Each row was made from one small tree. The marks that hang from a mark follow it in brackets, in the order of their numbers. Every link used is in the known rows. Write each row's tree.
Known rows:
Z_628[Z_178[Z_842[Z_319[Z_818]]] Z_225 Z_898]: [ -1  -5   6 -18  12   1  13 -21   8   1  22 -10 -12  -2   5 -12   3  -7
  -7  -6 -10  -9 -20  -7 -13 -12   2  33  -9   5   2   4   7   8   1  -1
  -1 -11  -4   4  15   2  18  -1  -6 -13  -2   8   7  -7   4  -4 -11   6
 -18  21  -8   1   1]
Z_322[Z_319[Z_842] Z_628 Z_818]: [  2 -12   3   2 -35   0  19  15   7   0   6  22  19 -13  -2  15   5  -8
  12   1   7  -5   4  -9   7  -1   7 -42   4 -26   3  -6   2  -5  -2  -1
   4 -20  18   7 -20   2   5  -6 -11  -3  11  14   0   8   6  -3   2   1
 -20  -1  -9  11   1]
Z_178[Z_842]: [  1  -8  -1  -6  -1  -5   3 -13  -1   0   3   1  -7  -6  15  10   6  -8
  16   3  -4  -5  -5 -10   3   4   1  -2  -8 -19 -14   1   0   9   4 -18
  -1 -14   6  -2  15  -6  -2 -14 -14 -12   2  -3   7   0  14   5  -4   1
  -7   9 -10   3   2]
Z_898[Z_628]: [  3 -11  -8   3   2  -3   4  -7   1  -2  -7   5  -6  -8   0   9   8  -6
  16   4  -4  -7   9  -6   5   3   1  -6  -2 -12 -16  -4  -7  11   2  -4
  -5   4   0 -14  23  -3  26  -8 -12 -10   1  -7  23   6  10   7  -4  -3
   2   5  -5   7  -1]
Z_322[Z_628[Z_898] Z_818]: [ -2 -12   0   3 -17   2  21   9   6   1   9  19   5 -14   1  10   6  -2
   4  -1  -1  -7   2  -5   6  -4   2 -18  -3 -31   4  -1   3   0  -2   4
   0 -15  10   1  -3  -1  19  -9 -11 -12   4  11  11   6  12   0  -3   1
 -18   7  -7  12   0]
Z_322[Z_319[Z_628 Z_842] Z_818]: [  3  -3  -2  -2 -26  -5  12  12   5   0   5  15  18  -9  -2  14   6 -10
  14   6   6  -6   6  -5  -1   1   7 -25   6 -15   2 -10  -2   1   0  -1
   4  -9   7   4 -16   4  11  -3 -10  -1   8   5   1   8   1  -3   2   2
 -22  -4 -14   7   5]
Z_322[Z_628]: [  1  -9  -1   4 -15   0  10   8   3   0   9  11  -3 -12   5  11   5  -2
  13   4  -3  -5   5 -10  12   3   0 -18  -4 -20 -11   0   1   2   1  -6
  -1 -15   8  -7   0  -3  11 -15 -15 -13   9   3  15   6  10   3  -5  -2
  -3   8   1   9  -2]
Z_842[Z_178 Z_319[Z_628[Z_225] Z_818[Z_322]]]: [  5  12  10   2 -10   4  -2  -7   0  -1  -3   1   0  -4  -8  -2   0 -16
  -1  -4   5  -8   0  -7  -5  -5   0  16   5   7  -5   0  -9  -4   7   4
  10  15 -12  -4  -1  14 -26  -5  -9  -8   5  -6 -17   7  -1   2   1   2
  16   7   1   0  12]
Z_178[Z_842[Z_319[Z_628[Z_225 Z_898] Z_818[Z_322]]]]: [  2   0   2 -11   3  -1   2 -15   1   1   5  -1   0  -3   5   0   2 -17
   6  -4   3  -5  -2  -6  -6   1   3  15  -5  -5  -7   2  -2   5   6 -10
   5  -5  -2   2   5   5 -21  -6 -10  -8   1  -1  -5   1   9   2  -2   6
  -2   9  -5   1   9]
Z_818[Z_319 Z_322[Z_628]]: [  1  -6   0 -10 -16  -5  16  14   1  -1  -8  13  -7 -14   7  -6   2   1
  10   4  -3  -1  10  -3  13 -10  -2 -31  -2 -10  -7   5  -3   5   3   2
  -2 -12   8 -11   4   4 -35 -21  -5  -8  -3  -3  14  13   8   1  -4   8
  -4   8  21   8  -8]
Z_319[Z_628 Z_818 Z_842[Z_178]]: [  5  14  -6  -9 -13  -4  -8   9   0   1  -3  -3  16  -2  -6  10   4 -15
   8   8  12  -5  11  -1   5   9   0   8  10  16   6  -3   2   2  10   8
  14   8 -11 -16   1   8 -14   7 -12   3   9 -12  -7   4   2  -4   6  -1
   6   1  -8  -2  20]
Z_842[Z_178 Z_319[Z_628[Z_898]]]: [  2   6  11   8  -9   3   5 -10   1  -6  -1  -1  -3  -6  -5   3   3  -8
  -4  -5   1 -12  -6  -9  -4  -5   0  26   2  -1  -7   0  -7   0   5  -3
   8  11 -10   0   1  10  -4  -9 -13 -12   6 -10  -9   6   8   3  -4   1
   7  12  -7   3   8]
Z_319[Z_818]: [  3  -1  -5  -1  -7  -9  -2  12  -1   3   3   3  -5  -6   5  11   6  -5
  17   9  -2  -3   6  -1   4   4  -1  -4  -1  -8   3  -4  -4   7   5   0
  -2   0  -2  -9  11   2   8  -5 -12  -8   5  -4  10   7  11   2  -1   0
   0   4  -6   5   8]
Z_319[Z_628[Z_178] Z_818]: [  5  11  -7 -14  -7  -3  -4  10   5   2  14   6   2  -4  -1   6   5  -8
   9  11  -2  -5   8  -4   1   8   0  13   0   6   1  -6  -1   8   5   3
   5   3  -8 -15   4   2   8   6 -11   0   3   0  11   6   1  -3   0   2
  -4   3  -6   3  10]
Z_225[Z_628]: [  2 -12   4   9   4  -6   3  13  -2  -1   3  -1   1  -9   6   8   4   0
  11   3  -7  -3  -7  -8   3   1  -1  -1   0 -21  -8  -3  -6  12   4   5
  -7  -6   3 -12  17  -4  21 -15 -14 -10   6  -2  21   7   1   4  -5  -1
 -24   9   1   1   3]
Z_319[Z_628[Z_225 Z_898] Z_818[Z_322] Z_842[Z_178]]: [  4  14  -3 -16  -2  -1   2   2   2   2   3 -10  13  -1  -8  -4   0 -19
  -2   1  14  -4   7   6   0  -2   1  10   8  26  15   2   6   0   9  21
  11   4 -21 -15   2  12 -20   8  -4  -1   2  -7  -8  -2  -5  -8   3   5
   0   6   3  -4  18]
Z_842[Z_178 Z_319[Z_628[Z_225] Z_818]]: [  5  10  10   4 -11   4  -5  -6   1  -1   0   1   1  -3  -8   1   1 -15
   0  -2   4  -9  -2  -9  -6  -2   1  23   6   4  -6  -2  -8  -3   7   0
  10  17  -9  -2  -2  13 -12  -4 -11  -8   9  -6 -16   8   4   1   0   0
  15   7  -5   0  13]
Z_319[Z_628 Z_818[Z_322] Z_842[Z_178]]: [  6  16  -5 -14 -12  -5  -3   8  -1   0  -9  -3  15  -2  -7   6   3 -16
   7   7  13  -4  13   3   7   6   0  -2   9  19   8   0   0   1  11  14
  14   5 -15 -19   1  10 -33   6  -8   5   4 -12  -9   4  -6  -4   8   2
   6   0   2  -2  19]
Z_898[Z_628[Z_178[Z_842[Z_319[Z_818[Z_322]]]] Z_225]]: [  5  -6  -2 -13  10   1   5 -21   5  -1  -2   1  -6  -4  -2  -5   5 -14
   6  -2  -5  -8  -3  -9  -4  -4   2   7  -6   0 -15   0  -3   9   2   0
   0   3  -1 -10  24   1   6  -1  -7  -6  -4   4  13   0  -1   2  -3   0
   1   9  -1   3   0]
Z_178[Z_842[Z_319[Z_628[Z_225] Z_818[Z_322]]]]: [  3   1   2 -10   0  -1  -1 -13   0   2   2   3   0  -3   6   1   2 -19
   9  -2   2  -5  -1  -8  -4   3   3   8  -5  -6 -11   1  -3   4   6 -13
   5  -4  -1   1   4   4 -24  -7 -11  -6   3   0  -7   3   8   3   0   4
   2   7  -5   1   9]
Z_842[Z_178 Z_319[Z_628[Z_898] Z_818]]: [  4  10   8   5 -10   2   0  -5   1  -3   0   0   1  -4  -8   3   2 -12
  -3  -4   6 -11   0  -5  -5  -3   0  28   5   4   1  -1  -7  -2   7   1
  11  16 -11  -3   0  12 -12  -3 -12  -7   6  -9 -14   7   8   2   0   3
  10   9 -10   1  15]
Z_225[Z_628[Z_178[Z_842]] Z_898]: [ -2 -12  11   3  13  -4   6   8   1  -2   5  -7   8  -7  13   6   3  11
   7  -2  -5  -1 -14 -14  -5  -2  -1  14  -4 -29   0   1  -6  18   1   9
  -8 -23   8 -16  20  -7  25 -11 -15   5   3   1  23   6  -7   3  -3   4
 -29  11   0  -7   6]
Z_178[Z_842[Z_319]]: [  2  -8   4  -2  -1  -4   3 -16  -1  -1  -1   1  -6  -5  10   7   5 -11
  12  -2  -3  -7  -8 -11  -2   1   2   7  -7 -17 -15   2  -4   8   4 -20
   1 -10   7   5  10   0 -10 -14 -14 -11   4  -3  -1   3  14   6  -4   1
  -2  10 -10   3   4]

Write each row's tree:
[  0 -10   6   1  10  -4  12   7   3  -4  11  -6  -3  -8   3   0   5   6
  -1  -1 -11  -6 -17  -6  -1  -6  -2  16  -3 -11   2   0  -1  14   2  11
  -7 -10   0 -12  22  -4  33  -9 -11  -8   0   2  26   2  -4   1  -8   3
 -34  15  -2   1   2]
Z_225[Z_628[Z_178 Z_898]]
[  3   1   0  -3 -12  -6  13   3   2  -2   3   6  -3  -8   4   6   4  -7
  16   5  -2  -3   7  -4   5  -3   2 -25  -1  -8  -6  -3  -6   4   2  -1
  -3  -9  -4  -6  -4   2 -12 -14  -8  -7  -1  -2   9   5  -2   3  -3   6
 -12   3   5   8  -2]
Z_818[Z_322[Z_319[Z_628]]]
[  4  10  -7 -19  -6  -2  -5   3   5   2  14   6   3  -3   1   5   6 -10
  10   9   0  -5   6  -5   1   9   1  16  -2   3  -2  -5   1   7   6  -2
   7   0  -6 -12   6   0  -2   5 -12   2   2   1   6   4   2  -2   2   2
  -6   4  -9   1  11]
Z_319[Z_628[Z_178[Z_842]] Z_818]
[  1  -3   3  -7   3   0   4 -17   2   0   9  -1  -2  -4   7   1   3 -14
   6  -4   0  -7  -5 -10  -6   0   3  17  -6 -10 -14   2  -2   7   4 -17
   3  -7   0   4   5   2  -6  -9 -13 -11   4  -1  -2   0  12   3  -5   4
  -6  12  -9   2   5]
Z_178[Z_842[Z_319[Z_628[Z_225 Z_898]]]]
[ -1  -2  -3 -18  -2  -2   9   4   6   0  11   2  -7  -9   7 -11   3   1
   1   5  -4  -5   1  -5  -2  -7   1  13  -2   1  -7   1   3  12   2  -4
   0  -4   1  -6   6   1   1  -9  -6 -10  -2  -2  15   7  11  -5  -9  10
 -15  13   4   4  -4]
Z_818[Z_319[Z_628[Z_178[Z_842] Z_225 Z_898]]]
[ -1  -6   3 -11   9  -1  17  -9   8   1  25 -10 -18  -4   5  -9   5   2
  -4  -1 -15  -7 -17  -5  -7 -14   0  22  -8   3   1   2   7  11  -2   7
  -7 -13  -9  -3  18  -1  42  -4  -6 -17  -2   6  21  -6   2  -5 -16   5
 -22  20  -4   4  -5]
Z_628[Z_178 Z_225 Z_898]
[  3   4   4  -5   0   0   2   0   4   1  14  -1  -3  -4  -6  -5   2 -10
  -1  -1  -3  -9  -1  -4 -10  -3   3  28   0   9   1  -2  -4   5   4   2
   3   5 -10   0   0  11   6   1  -9  -7   7   0   2   4   4  -2  -5   4
  -3  10  -5   3   8]
Z_842[Z_319[Z_628[Z_178 Z_225 Z_898] Z_818]]
[  5   3   2  -7 -11  -4   3   8  -2   1 -11  -5  11  -4  -2   5   1 -11
   8   1  10  -2   5   0   7  -2  -1 -13   6   8  13   4   2  -1   8  18
   8  -6  -5 -15   5   9 -27  -1  -8   3   5  -6  -7   3  -4  -3   5   1
   6   4   6  -3  15]
Z_319[Z_818[Z_322[Z_628[Z_225[Z_898]]]] Z_842[Z_178]]
[ -1 -12  10   8  11  -5   7  16   2  -2   5  -8   6  -8  10   6   3  14
   7   0  -7  -2 -11 -12  -4  -4  -2  12  -2 -26   3   0  -8  18   0  14
 -10 -20   5 -19  18  -5  33 -12 -14   4   6   0  29   8  -9   3  -4   3
 -29  11   3  -5   6]
Z_225[Z_628[Z_178] Z_898]
[  1  -7   1  -2 -18  -7  10  11  -1   1 -11  12   4 -11   4   5   6  -1
   9   6  -2  -5   1  -4   3  -7   0 -16   3 -17   0  -2  -3   7   2   2
   3  -3  11  -2   6   6  -4 -11  -8  -8   2  -2   4  13  10   0  -1   2
 -10   4  -4   6   1]
Z_322[Z_818[Z_319[Z_842[Z_178]]]]
[ -1  -5   1 -15   6  -5  16 -17   7  -3  15  -6 -13  -5  10  -1   8   2
  -1  -1 -11  -9 -17  -6  -3  -7   0  24 -12  -3   0   4   7  12   1  -5
  -2 -17  -2  -3  21  -6  22  -5 -10 -11  -7   1  16  -5   6  -1 -10   6
 -22  18 -12   4  -1]
Z_628[Z_178[Z_842] Z_898]
[  5   6  12   7 -12  -1   1  -6  -3  -3 -13   1  -6  -5  -4   4   3 -11
   3  -3   0  -9  -4  -6  -1  -7  -2   9   3   0   0   1 -10  -3   7   1
   8  12  -4  -2   6  13 -27 -10 -10  -8   3  -9 -14   9   4   5   1   1
  15   7  -2   2  10]
Z_842[Z_178 Z_319[Z_818[Z_322]]]
[  3   8  11   9 -13   4   1  -8   0  -5  -3   2  -1  -6  -5   5   4 -10
   1  -2   0 -11  -4 -12  -3  -2   0  18   3  -2 -13  -1  -9   0   5  -7
   9  11  -7  -2  -1  10  -8 -10 -14 -11   8 -10 -10   9   6   5  -2  -1
  12   9  -7   3   8]
Z_842[Z_178 Z_319[Z_628]]
[  0 -11   0   5   6  -4   7   1   2  -1  -3  -2  -1  -8   7   9   6   8
  13   2  -3  -5   4 -10  -2  -1   0   4  -4 -20  -4  -1  -8  17  -1   4
  -8 -13   2 -17  21  -3  34  -7 -14   2   2  -7  26   7   2   5  -5   2
  -5   7  -2   1   2]
Z_225[Z_898[Z_628[Z_178]]]
[ -2  -5   1  -6 -12  -3  11  13   4   3   3  17   4 -11   6   0   5   3
   7   7  -4  -4   3  -7  -3  -6   1  -7   1 -22  -1  -4  -4  10  -1   4
  -1  -6   9  -4   2   4   9  -8  -7  -5   2   5  13  14   6  -2  -4   6
 -14   5   0   5  -1]
Z_322[Z_818[Z_319[Z_628[Z_178 Z_225[Z_898]]]]]
[  1  -2  -7 -11 -12  -8   3  17   0   0  -4   3   2  -9   5  -2   4  -1
  10   9   2  -3  11  -2   6  -1   1  -5   5   5  -7   0  -1  13   6  -3
   2  -3   2 -11   2   4 -12  -9  -9  -4   5 -13  12  12  12  -3  -4   6
  -6   6   6   3   1]
Z_818[Z_319[Z_628 Z_842]]
[  2   0   8   1  -1   1   4  -2   3   0  10  -2  -2  -5   1  -2   3  -5
   3  -2  -7  -8  -4 -12  -9  -3   3  20  -1  -3  -9  -1  -8   9   1  -4
   0  -3  -6  -1  -1   8  10  -7 -11  -7  10  -1   6   7   0   1  -7   2
  -1  10  -2   3   3]
Z_842[Z_319[Z_628[Z_178 Z_225[Z_898]]]]
[  0  -7   7  -8  -6   6   9  -3   8   2  17   4   1  -8   6  -1   2  -3
   4  -3  -2  -5  -6 -15  -1  -3   2   1  -7 -15  -5   3   3   2   0   0
   1 -21   9  -4   1   0   7  -7 -12  -4   8  12   7   3   2  -1  -4   1
  -5  12   1   2   1]
Z_322[Z_628[Z_178[Z_842[Z_319[Z_818]]] Z_225[Z_898]]]
[  3  -1   1 -11 -11 -10  12   7  -4  -3 -21  -1  -5  -9   6  -6   3   0
   8   4   0  -2   4   1   9 -12  -2 -20   3   7  -2   6  -2   8   7   6
   2  -5   1 -12  10   8 -42 -16  -3  -5  -5 -14   4  11   3  -1  -3   8
  -2   8  17   2  -1]
Z_818[Z_319[Z_842[Z_178]] Z_322]
[ -2 -12   0   1  -6   3  15   2   7   2  20   4  -6 -10   4   2   2  -3
   4  -2  -2  -5  -1  -7   5  -5   2  -7  -5 -14  -3   2   6   1  -1   2
  -3 -16   1  -3   1  -2  23 -12 -11 -19   7   7  15  -1  11  -1 -10   1
 -11  14   2   8  -4]
Z_322[Z_628[Z_225 Z_898]]
[  4   0  -3  -4 -10  -6   5  11   0   3  -1   7  -3  -8   3   8   3  -9
  15   6   1  -2  11  -1   9   1  -1 -18  -1  -8   4   0  -3   2   6   6
   0  -6  -1 -12   6   4 -16  -7  -9  -5   2  -1   8   7   5   2   1   2
   1   3   5   6   6]
Z_319[Z_818[Z_322[Z_628]]]
[  1   6  12   7  -6   6   5 -12   2  -4   4  -3  -4  -5  -6  -2   2 -10
  -5  -6   1 -11  -8  -9  -8  -7   1  27   2   1  -9   0  -6  -1   4  -2
   7  11 -11   1   0  10  -1  -9 -11 -14   7  -6 -10   4   6   2  -6   2
   6  13  -5   2   7]
Z_842[Z_178 Z_319[Z_628[Z_225 Z_898]]]
[  5   4  -3  -3 -12  -9  -3   7  -3   0 -10  -6   6  -3  -1  11   5 -10
  11   6   6  -5   2  -1   6   3  -1   0   6  10  10  -1   1   3   9   7
   8   3  -4 -12  11   7  -9   1 -11  -2   7 -12  -5   4   6  -2   4  -2
   5   3  -8  -2  17]
Z_319[Z_818 Z_842[Z_178]]
[  3   1   2 -12  -7  -3  13  -6   4  -2   7   5  -4  -7   5   1   3 -10
  12   2  -3  -3   0  -8   2  -5   3 -18  -4  -5  -9  -1  -3   3   1  -3
  -1 -14  -3  -4  -2   0 -12 -12  -7  -7  -3   3   7   1  -5   0  -4   6
 -14   5   4   6  -3]
Z_818[Z_322[Z_319[Z_628[Z_178[Z_842] Z_225]]]]
[  5   6   3  -3  -6  -2  -2   4   2   0   5   3   0  -5  -4   2   4 -10
   6   3  -5  -8   2  -6  -5   1   2  19   1   5  -3  -3  -8   6   5  -4
   4   6  -6  -3   0  10  -4  -1 -11  -3   8  -3   1   9   4   1  -2   2
   2   6  -6   4   8]
Z_842[Z_319[Z_628[Z_178] Z_818]]
[  0  -3   3  -9 -16   1  18  -1  11   0  22  15   9  -9   0   4   5  -9
   4   0   0  -7  -5  -9  -9  -6   7  -7  -1 -20   0  -8   0   1  -3  -2
   1 -10   6   8 -12   0  22  -2  -8  -7   1  15   4   3   0  -4  -3   6
 -30   4 -15   8   1]
Z_322[Z_319[Z_628[Z_178[Z_842] Z_225 Z_898]] Z_818]
[  2  -2   2  -7 -20  -2  13   9   8   1  13  11  19  -8  -1   7   5  -6
   9   3   3  -5   0  -8  -7  -4   7 -16   5 -13   4  -8  -1   3  -2   4
   3 -14   5   3 -16   4  20   1  -9   2   7  11   3   6  -6  -6   0   4
 -24  -1 -11   4   4]
Z_322[Z_319[Z_628[Z_178 Z_225[Z_898]] Z_842] Z_818]
[  1  -4   3 -10  -3   0  20  -3   5   0   9   1 -10  -9   4  -4   3  -2
   3  -1  -7  -4  -3  -4   7 -10   0 -14  -7  -5  -2   6   3   3   0   9
  -3 -18  -3  -8   7   0  -4 -12  -5 -12  -3   5  14   0  -3  -1  -7   4
 -12  13  12   7  -6]
Z_818[Z_322[Z_628[Z_178 Z_225 Z_898]]]
[  3   5   5  -3  -2   0  -2   4   3   2  11   0   1  -3  -3  -1   2  -8
   4   0  -3  -7   0  -8 -10  -2   3  23   1   3  -2  -3  -8   7   4   0
   2   2  -8  -2  -1  11   1   0 -11  -3  10   0   2   8   1   0  -3   3
   2   7  -3   1   9]
Z_842[Z_319[Z_628[Z_178 Z_225[Z_898]] Z_818]]
